(in the rows, 128 means zero)
Known rows, with every step that occurs
P/G/A/L: [167 167  75 146  80  94  67 101 169 130 126 116 172 157 147 107 108  94
 136 139]
Q/G/A/B/P/D: [155 140  91 146  49  90  96 114 136 133 112 110 157 168 176 131 137  97
 135 100]
A/D/P: [136 122  99 136 134  81 115  88  85 104 132 123 153  97 156 182 171  87
 166 114]
B/P: [139 117  78 140 102 112 150 141 124  96 134 117 167 149 177 156 114 105
 137 111]
D/A/B/P/G/Q: [170 109  96 165  47  84  86 122 177  88 130 106 160 172 171 107 136  59
 151 131]
N/D/P/G/Q: [150 128  84 125 118 112 127 138 142 114 136  94 183 178 143 129 129  82
 183 139]
N/V: [134 133 107 136  95 131 171 111 125 144 139 109 160 120 151 138 144 125
 134 142]
P/G/Q: [150 123  90 127  86 103  76 131 170 121 116  95 158 173 137 105 106  85
 133 133]
L/A/G/Q: [147 109 129 155 104  87  75 128  86 118 122 133 155 182 174 115 122 114
 138 120]
A/G: [148 111 123 117 100 100 108 100  91 139 128 147 157 157 162 111 130 119
 118 145]
A/G/Q: [161  92 131 109  82 103  71 113 111 130 122 135 140 165 144 104 114 114
 124 127]
D/P/G/A: [159 148  92 146 126  79  77 112 134  80 111  81 191 151 139 130 143  64
 146 151]
P/D: [139 121  87 141 112 118 123 104 159 117 117 129 149 117 145 132 160 130
 137 111]
B/P/G/A/L: [161 146  49 143  91  94  98 128 149 105 126 111 178 162 171 141  90  94
 139 111]
G/A: [166 135 118 157  68 114  79 121 155 107 143 110 155 138 129 113 116 120
 134 128]
G/A/D/P: [167 132 105 152  95  87  59  99 122  97 139 109 153 108 130 150 137 104
 156 110]
B/P/G: [140 129  54 135 108  98 131 140 134 104 124 104 181 168 177 145 100  91
 133 119]
V/N/D: [193 125 131 144 128 145 163 160 139 162 154 135 141 123 155 150 143  79
 142 161]
Q/G: [117 135 128 132  76  96 134 132 107 146 119 110 151 160 172 139 150  97
 123 138]
A/B: [165 129  93 157  63 123 161  79 147 121 129 150 168 166 190 111 159  86
 152 118]

Rows
[139 140 119 138  75  73  75 118 100 132 122  98 149 138 155 154 146  93
 139 118]
Q/G/A/D/P
[144 121  86 129 129  73  83  94 103 105 122 109 153 113 148 170 154  75
 166 111]
A/D/P/G/Q
[165 143  71 138 107 109 130 118 145 116 138 103 195 182 156 121 135  80
 187 136]
N/D/P/G/A/B
[150 103 145 144  76  78  73 121 127 111 138 121 149 147 149 102 144  95
 125 168]
D/A/G
[143 130  98 133 123 120 159 132 125 112 145 109 182 161 151 140 146  94
 184 142]
N/D/P
[174 122  52 148  63 108 135 100 158 108 118 129 176 190 197 120 122  70
 155  95]
A/B/P/G/Q
[154 139 131 167  65  91  93 108 163 108 143 135 145 125 156 123 155  83
 148 158]
D/A/L
[173 151  71 150  70  98  79 100 170 123 122 108 181 177 155  93 114  86
 137 133]
P/G/A/B
[207 124 108 155 111 121 141 160 158 150 150 124 152 143 169 141 138  51
 149 161]
V/N/D/A/B/P/G
[178 160 108 161  60 113  75  95 162 119 142 140 152 128 142 121 120 115
 146 122]
G/A/L
[131 135  95 171 144  65  96 111  72 102 123 119 171 143 183 163 155  88
 165 115]
L/A/D/P/G
[137 126  98 167 135  66  77 118  82  99 121 113 162 147 174 160 148  86
 169 106]
L/A/D/P/G/Q
[144 108  68 149 102  97 115 137 153  85 124 110 159 132 165 151 132 108
 141 104]
B/P/D/A
[137 130  82 132 138  71 101  87  92 109 125 114 162 109 157 174 162  77
 163 120]
A/D/P/G
[159  90 151 140  63  79  46 129 141 106 133 112 137 153 136  98 133  91
 128 155]
D/A/G/Q
[163 112 104 172  53  90 114 116 162  88 137 118 162 159 180 116 150  68
 151 136]
D/A/B/P
[157 116  89 151  67 115 149 136 159 121 159 121 171 179 171 117 133  91
 184 132]
N/D/A/B/P
[188 134  80 165  49 112  96 103 161 100 137 123 169 162 165 114 115 101
 149  99]
G/A/B/P
[153 131  48 138  99  87  93 132 134 104 130 101 174 154 167 150  92  97
 141 103]
B/P/G/A/D
[153 130  72 186 100  96 136 110 115 101 118 141 177 181 213 135 146  98
 161  90]
L/A/B/P/D
[148 115  59 129  96 100 105 149 149  98 120  95 169 173 164 140  89  87
 137 107]
B/P/G/Q
[152 131  97 158  91  97  89  95 180 110 121 136 142 107 145 128 170 111
 146 124]
P/D/A/L
